Known rows, with every way that one mark hangs from another:
{Q880 Q897}: 4.9  20.8  14.5  2.5  -6.8  6.6  3.9  23.3  3.7  7.3  -10.4  6.3  -25.1  -9.8  -12.1  -2.9  3.8  1.1  -3.9  -27.2  2.5  7.6  -14.0  -22.2  -7.3
{Q753 {Q859 {Q475 {Q897 Q880 Q886}}}}: -8.6  1.1  4.6  -3.5  -17.0  -10.9  -10.9  18.3  3.9  -10.0  -23.3  13.7  -59.3  -15.1  -34.4  -14.3  7.4  -12.5  2.5  -24.3  3.4  9.4  -0.2  -15.2  -6.4
{Q897 Q880 {Q886 Q687 Q859}}: -7.9  5.6  19.8  -20.1  6.3  6.5  2.5  5.1  -9.6  8.9  -37.5  -2.2  -44.2  -3.4  -32.8  -4.9  10.3  -28.7  -11.6  1.4  -12.5  2.9  -21.9  -31.2  7.1
{Q753 {Q859 {Q475 {Q897 Q880}} Q541}}: -11.0  9.3  21.7  0.9  -20.1  -10.0  -12.3  29.0  0.6  7.6  -28.7  18.6  -52.1  -16.6  -35.3  -25.6  12.7  12.8  8.3  -13.9  -11.8  -11.2  -12.5  -12.1  -2.5
{Q897 Q475 Q880 {Q886 Q687}}: -8.2  18.7  21.1  -7.5  -10.0  -0.7  -11.2  10.3  -2.5  5.8  -29.9  11.9  -48.3  3.1  -35.4  -2.2  2.8  -24.3  -10.9  -13.6  0.3  12.0  -18.4  -41.5  9.2
{Q880 {Q897 {Q475 Q859}}}: -0.3  27.1  20.5  13.3  -23.3  5.8  1.2  26.0  2.4  9.2  -1.0  6.5  -22.4  -8.3  -28.6  -12.5  0.4  -0.5  2.1  -33.1  8.5  12.0  -12.5  -36.7  -18.9
{Q897 Q475}: -7.8  17.6  16.5  5.3  -12.6  -5.5  -2.3  12.1  12.9  12.2  -5.7  9.9  -27.3  0.4  -24.9  -5.0  -9.9  -6.2  -6.0  -24.4  6.8  1.8  -18.5  -37.9  -5.5
{Q475 {Q859 Q753}}: 5.2  3.1  16.9  -2.9  -21.0  21.7  2.6  16.8  2.5  2.6  7.0  -14.2  -14.8  -5.3  -24.5  -13.7  -15.9  5.3  -2.6  -16.8  9.9  -13.4  -19.6  -35.5  -18.3
{Q753 {Q859 {Q475 Q897} Q541}}: -12.5  1.8  19.7  3.4  -11.0  -12.4  -11.2  10.8  -0.1  1.3  -21.2  8.0  -41.9  -18.1  -32.1  -25.7  1.0  18.0  11.4  -19.4  -10.1  -16.0  -13.8  -14.7  -7.4
{Q897 Q475 Q880 {Q886 Q687 Q859}}: -16.1  13.3  27.1  -13.8  -2.8  -7.9  -5.9  6.2  -6.5  10.0  -37.3  4.5  -45.4  1.9  -40.2  -8.0  7.8  -34.9  -8.7  0.0  -10.8  8.3  -16.2  -41.8  5.4
{Q475 {Q859 Q753} {Q897 Q880 Q886}}: 4.5  1.1  5.2  -16.8  -34.1  10.7  2.7  30.1  -8.7  -7.4  -16.6  -2.7  -44.1  -15.2  -26.8  -16.6  -2.1  -11.8  -2.3  -15.0  23.9  6.6  -11.0  -30.4  -8.4
{Q687 Q886}: -1.1  3.7  10.4  -10.4  -16.4  15.5  -1.4  0.7  10.3  1.9  5.8  -1.0  -24.6  -3.7  -21.6  -7.4  -1.1  -0.5  -9.1  -14.7  -1.3  -19.5  -23.1  -30.3  -0.2
{Q753 {Q859 {Q475 {Q897 Q886}} Q541}}: -13.7  -2.2  9.8  -5.0  -3.2  -17.6  -11.1  -1.1  -4.9  -16.7  -23.8  4.8  -45.2  -19.1  -29.1  -23.2  2.8  4.2  5.8  -27.5  -7.3  -7.5  -10.4  -16.2  -2.0
{Q753 Q859}: -1.7  11.4  22.0  3.1  -7.5  -1.6  -5.3  16.2  11.3  -1.6  -5.8  4.8  -24.1  -4.1  -23.7  -6.7  -10.2  2.2  -6.5  -20.9  0.1  -5.4  -15.8  -25.9  -16.4
{Q880 {Q897 {Q475 Q859} Q886}}: -1.5  23.0  11.1  4.5  -16.3  -0.9  2.1  14.0  -3.5  -7.4  -4.7  0.6  -27.2  -10.6  -23.4  -12.0  0.6  -12.6  -3.7  -38.7  11.4  21.4  -11.0  -38.6  -11.9
{Q475 Q897}: -4.3  4.4  6.5  -4.0  -11.3  0.1  -0.9  15.9  1.5  12.7  -16.1  5.9  -39.3  -11.7  -23.3  -6.4  -0.4  -1.5  0.8  -19.3  17.9  1.4  -15.3  -27.7  -7.2
{Q475 {Q859 Q541} {Q897 Q880}}: 2.1  9.5  10.2  -7.9  -27.8  11.3  7.4  29.7  -7.9  22.3  -26.6  11.6  -47.4  -18.9  -28.7  -28.5  15.1  9.8  2.6  -11.3  8.3  -5.7  -24.4  -25.8  -4.2
{Q475 Q859 {Q897 Q880 Q886}}: 2.5  3.9  -7.4  -11.7  -23.2  7.5  6.7  23.0  -4.7  3.0  -18.6  6.4  -54.5  -16.7  -28.5  -14.3  10.1  -15.9  -4.3  -20.9  24.4  13.7  -13.6  -30.0  -6.8
{Q753 {Q859 Q475 Q541}}: -9.6  6.7  23.5  6.6  -2.7  -3.8  -10.9  2.7  7.3  -0.1  -9.3  5.7  -27.5  -8.8  -29.3  -20.0  -3.6  16.8  4.5  -22.1  -23.5  -22.5  -19.8  -15.2  -7.2
{Q687 {Q886 Q859 Q897}}: -3.6  -13.8  21.2  -17.5  5.8  7.4  0.9  0.8  12.6  5.5  1.3  -25.2  -15.2  -12.0  -29.3  -15.4  1.0  -11.9  -11.9  -3.0  -11.0  -41.5  -25.4  -31.5  -2.6
{Q886 Q687 {Q859 Q753}}: -8.3  -0.8  41.0  -15.0  1.9  11.1  -1.6  7.3  -8.4  8.5  -21.4  -18.4  -16.6  3.2  -34.8  -8.3  -10.4  -7.5  -4.4  8.6  -14.6  -18.1  -21.9  -34.0  -5.1
{Q886 Q687 {Q859 Q541} {Q897 Q475}}: -18.7  2.8  47.1  -9.1  15.4  -7.0  -11.4  0.6  -4.4  21.5  -34.0  -16.9  -22.4  -2.8  -42.4  -21.4  -2.0  -7.8  -4.4  0.2  -25.0  -34.6  -31.4  -41.1  6.8

Rows:
-9.8  -5.3  20.0  -5.8  -16.2  0.7  -5.8  13.5  -5.9  4.4  -18.1  -2.5  -35.2  -13.5  -25.6  -22.3  -5.5  16.1  9.3  -12.7  -5.1  -20.8  -16.2  -18.2  0.9
{Q859 {Q475 Q897} Q541 Q753}
-0.4  26.4  38.6  3.9  -32.6  4.3  2.6  28.0  -7.8  0.5  -10.7  -4.3  -11.8  -9.1  -21.1  -26.4  -3.7  14.6  0.4  -20.1  -5.0  -7.9  -18.4  -35.7  -11.7
{Q880 {Q897 {Q475 {Q859 Q541 Q753}}}}
-5.2  0.2  3.2  2.5  -17.4  3.5  -6.2  25.4  7.3  17.7  -18.4  16.8  -55.8  -14.1  -33.7  -11.2  10.7  -3.5  8.8  -17.5  7.9  0.1  -11.3  -17.6  0.0
{Q859 {Q475 {Q897 Q880}}}
-10.6  -6.0  31.7  -23.6  8.5  6.0  -1.8  -4.5  -14.8  -4.9  -25.3  -21.2  -21.7  -0.1  -29.8  -6.0  -11.4  -22.9  -8.8  4.2  -12.1  -10.5  -17.3  -36.0  -0.1
{Q897 {Q886 Q687 {Q859 Q753}}}
-7.6  -8.5  32.8  -12.3  23.0  9.1  -7.9  3.9  -1.4  19.5  -21.4  -27.2  -24.7  -5.3  -42.0  -10.0  -3.6  -13.6  -7.9  -0.7  -11.8  -28.4  -27.4  -32.8  -1.6
{Q886 Q687 Q859 Q897}
-6.7  -1.9  19.9  -27.7  -14.9  -6.8  8.9  26.0  -7.8  -3.9  -34.7  -3.7  -42.2  -12.8  -21.8  -12.2  4.6  -24.2  -4.9  1.8  7.9  1.8  -8.5  -28.5  -2.6
{Q475 {Q897 Q880 {Q886 {Q859 Q753}}}}
-5.9  0.8  22.7  -4.9  -12.6  1.7  -14.0  5.0  19.0  2.0  6.4  -12.5  -19.3  -5.8  -30.8  -11.7  -7.6  -5.6  -12.7  -21.6  0.7  -30.7  -21.8  -41.9  1.9
{Q687 {Q886 {Q897 Q475}}}
-6.4  -4.6  22.3  -1.8  -8.3  9.4  -3.3  3.6  1.5  1.3  -6.0  -3.9  -22.4  -5.1  -21.8  -17.8  -11.0  15.2  2.2  -14.2  -17.5  -28.5  -21.8  -22.1  1.2
{Q859 Q475 Q541 Q753}
1.0  18.4  34.9  -2.7  -40.3  9.0  1.5  31.3  0.6  10.1  -16.0  3.4  -24.2  -3.0  -27.6  -26.4  -2.8  7.8  -4.1  -8.2  -3.0  -13.6  -20.7  -37.4  -5.3
{Q897 {Q475 {Q859 Q541 Q753}} Q880}
-6.8  7.3  31.9  -5.1  -0.7  -6.9  -0.3  26.8  15.8  18.9  -23.6  -5.4  -32.3  -6.1  -33.6  -12.6  1.1  -22.4  -9.7  -4.5  -3.5  -18.2  -16.6  -36.1  -2.7
{Q886 Q859 {Q897 Q475 Q880}}
7.9  -1.4  14.9  -13.0  -14.2  15.3  -5.5  20.4  14.9  7.3  0.2  -7.5  -34.5  -12.5  -26.4  -8.3  6.0  -7.8  -15.8  -11.4  -0.7  -32.5  -23.8  -29.5  7.0
{Q687 {Q886 {Q897 Q880}}}
-8.2  3.3  5.1  -16.0  1.3  -0.7  -11.9  0.1  -14.7  3.9  -28.0  -2.4  -47.5  -7.9  -32.9  -4.1  0.0  -15.0  -3.0  -17.5  14.2  7.4  -16.1  -31.9  4.3
{Q475 {Q897 {Q886 Q687}}}
-0.1  0.4  19.3  -10.3  -27.0  10.1  3.3  20.6  -12.4  6.5  -15.3  -8.4  -24.9  -15.8  -25.0  -29.3  -5.9  16.5  3.4  -11.6  7.3  -17.5  -24.2  -30.4  -10.6
{Q475 {Q859 Q541 Q753} Q897}
4.3  4.6  24.1  -9.7  -20.5  19.0  5.9  13.1  -4.7  3.4  -4.1  -12.1  -13.1  -9.1  -20.8  -23.3  -10.6  16.6  -3.2  -11.5  -4.2  -23.9  -28.3  -32.3  -10.5
{Q475 {Q859 Q541 Q753}}
-11.2  -12.5  17.1  -12.8  -6.6  4.1  -19.9  1.0  -15.7  -7.8  -18.2  -12.7  -44.8  -6.9  -41.3  -8.2  -7.8  -8.6  5.7  -13.9  2.6  -2.5  -10.2  -28.1  2.5
{Q859 {Q475 {Q897 {Q886 Q687}}} Q753}
-0.8  -3.7  11.7  -20.5  -20.9  4.9  4.9  7.8  -18.1  -9.6  -17.9  -11.7  -30.2  -17.0  -21.4  -26.0  -4.6  2.4  -0.7  -15.0  10.4  -9.0  -20.3  -33.0  -5.9
{Q475 {Q859 Q541 Q753} {Q897 Q886}}
-5.7  -13.9  17.9  -2.5  9.8  6.9  -2.0  17.0  14.3  18.1  -16.9  -12.6  -36.3  -14.7  -40.7  -13.6  7.9  -14.2  -1.3  -9.0  -15.1  -25.9  -18.6  -18.7  -1.3
{Q886 {Q859 Q475} {Q897 Q880}}
-6.5  -2.6  -6.4  -7.2  -13.0  -0.3  -4.7  16.1  -0.6  1.4  -22.8  13.2  -60.6  -16.0  -29.1  -7.4  11.1  -16.4  2.9  -24.3  9.7  10.7  -8.3  -17.4  4.8
{Q859 {Q475 {Q897 Q880 Q886}}}
-12.4  -5.7  22.8  -29.9  -3.3  -10.7  9.7  3.2  -17.8  -7.0  -38.0  -10.7  -26.9  -15.3  -15.2  -23.2  -3.1  -8.9  -1.4  1.6  -5.0  -14.3  -17.5  -28.3  0.2
{Q475 {Q897 {Q886 {Q859 Q541 Q753}}}}
-5.7  15.1  20.2  4.9  -19.9  4.1  2.6  7.2  0.7  15.1  -7.9  4.6  -23.9  -5.9  -29.5  -24.1  -5.0  7.8  -0.6  -23.4  -3.0  -12.2  -26.5  -39.0  -9.4
{Q897 {Q475 {Q859 Q541}}}
0.5  19.2  13.4  7.0  -30.8  10.4  0.1  26.9  9.5  17.3  -6.5  11.6  -37.6  -3.0  -34.6  -15.0  1.6  -9.9  -4.8  -20.9  10.8  4.5  -17.4  -38.7  -10.9
{Q897 {Q475 Q859} Q880}
-5.4  11.5  35.6  -1.2  -6.2  3.8  -20.7  23.6  7.1  22.0  -24.4  -4.4  -40.2  0.8  -43.6  -4.5  -1.8  -14.9  -10.3  -12.4  -0.2  -13.2  -22.4  -42.3  7.3
{Q886 Q687 {Q897 Q475 Q880}}
-6.5  -4.0  34.2  -24.4  -15.5  6.3  9.5  -0.4  -3.0  -4.0  -12.3  -13.8  -10.1  -6.6  -17.9  -26.4  0.7  4.5  -8.4  12.1  -27.8  -43.8  -26.9  -29.2  3.2
{Q687 {Q886 {Q859 Q541 Q753}}}
-7.5  6.1  34.2  -0.2  5.6  1.4  -22.1  7.9  6.4  17.1  -14.9  -12.7  -27.1  2.9  -45.2  -5.3  -13.0  -8.6  -8.6  -19.0  0.8  -18.6  -25.1  -46.2  2.7
{Q886 Q687 {Q897 Q475}}
-18.5  -9.9  9.0  -2.5  0.9  -4.7  -0.9  6.3  3.1  15.4  -19.3  -1.8  -39.4  -15.1  -37.9  -14.9  5.9  -8.4  12.4  -10.1  -1.7  -8.4  -10.2  -17.6  -8.6
{Q886 {Q859 {Q475 Q897}}}
-8.5  0.5  30.2  -13.2  -14.8  -2.8  -2.1  17.8  16.5  11.8  -11.2  -8.9  -27.7  -7.9  -37.7  -18.1  7.6  -21.2  -12.8  0.2  -12.2  -31.3  -19.3  -36.8  3.5
{Q687 {Q886 Q859 {Q897 Q475 Q880}}}
-12.4  5.0  33.5  -13.1  12.8  4.6  2.3  -3.9  -11.1  18.4  -35.3  -5.7  -26.5  -2.8  -33.0  -17.4  5.0  -0.6  -3.2  4.0  -28.7  -21.8  -34.7  -31.4  4.3
{Q886 Q687 {Q859 Q541}}
-10.3  -8.2  23.0  -9.8  -19.7  -0.5  -1.5  29.5  -1.1  10.5  -24.7  -0.4  -41.4  -12.1  -36.0  -17.6  5.8  -8.4  7.7  4.4  -4.0  -11.0  -5.1  -18.0  -6.7
{Q886 {Q859 {Q475 {Q897 Q880}} Q753}}
-6.6  -0.8  22.1  -9.4  -27.3  1.9  -4.0  28.7  -4.9  9.5  -30.5  6.5  -44.9  -13.2  -26.2  -22.7  5.4  12.3  5.8  -5.5  -5.9  -16.3  -15.2  -15.5  5.2
{Q859 {Q475 {Q897 Q880}} Q541 Q753}
-12.3  2.0  19.8  -6.1  17.6  3.4  -4.5  -2.4  -12.4  -1.0  -25.6  -10.7  -36.3  -9.5  -37.9  -9.0  11.9  -19.3  5.4  -17.0  -21.0  5.4  -13.6  -21.4  0.5
{Q880 {Q897 {Q886 Q687 {Q859 Q475}}}}
-15.7  -0.3  41.7  -5.1  15.5  -5.7  -14.1  4.5  5.3  20.2  -22.4  -20.5  -22.2  -1.0  -49.0  -11.2  -7.1  -18.4  -7.3  -3.9  -10.3  -21.7  -21.4  -43.6  -2.1
{Q886 Q687 Q859 {Q897 Q475}}
-5.3  -6.1  28.1  -22.0  -15.3  9.4  3.5  4.7  3.7  -3.3  1.1  -16.7  -11.5  -5.2  -23.6  -15.2  -4.4  -7.3  -8.1  5.2  -13.0  -33.1  -17.4  -30.3  -5.2
{Q687 {Q886 {Q859 Q753}}}
-13.8  -14.2  21.1  -16.3  6.5  -0.5  6.0  -11.9  -7.5  -11.8  -19.1  -15.4  -21.9  -8.9  -19.7  -21.7  -5.1  -8.2  1.5  -5.7  -27.8  -25.1  -19.6  -19.9  3.2
{Q897 {Q886 {Q859 Q475 Q541 Q753}}}
-14.7  -2.2  36.8  -15.8  -2.3  -7.4  -2.8  -2.5  8.0  9.0  -11.3  -17.4  -17.1  -9.2  -30.2  -27.4  2.8  -5.5  -9.8  -2.9  -26.2  -47.6  -27.7  -37.6  6.4
{Q687 {Q886 {Q859 Q541} {Q897 Q475}}}
-10.3  -6.8  16.9  -24.4  -4.0  -8.6  7.5  8.2  -10.4  -10.4  -25.1  -11.0  -28.0  -13.5  -20.5  -13.7  -6.3  -19.8  -2.5  -3.8  9.6  -2.2  -10.0  -29.6  -6.9
{Q475 {Q897 {Q886 {Q859 Q753}}}}
0.4  18.2  17.2  -7.7  5.6  6.7  -5.8  6.7  -13.5  -4.6  -22.7  -2.8  -34.3  -5.9  -24.8  0.6  4.1  -11.2  -9.7  -24.8  -1.5  14.1  -16.5  -30.8  3.9
{Q880 {Q897 {Q886 Q687}}}
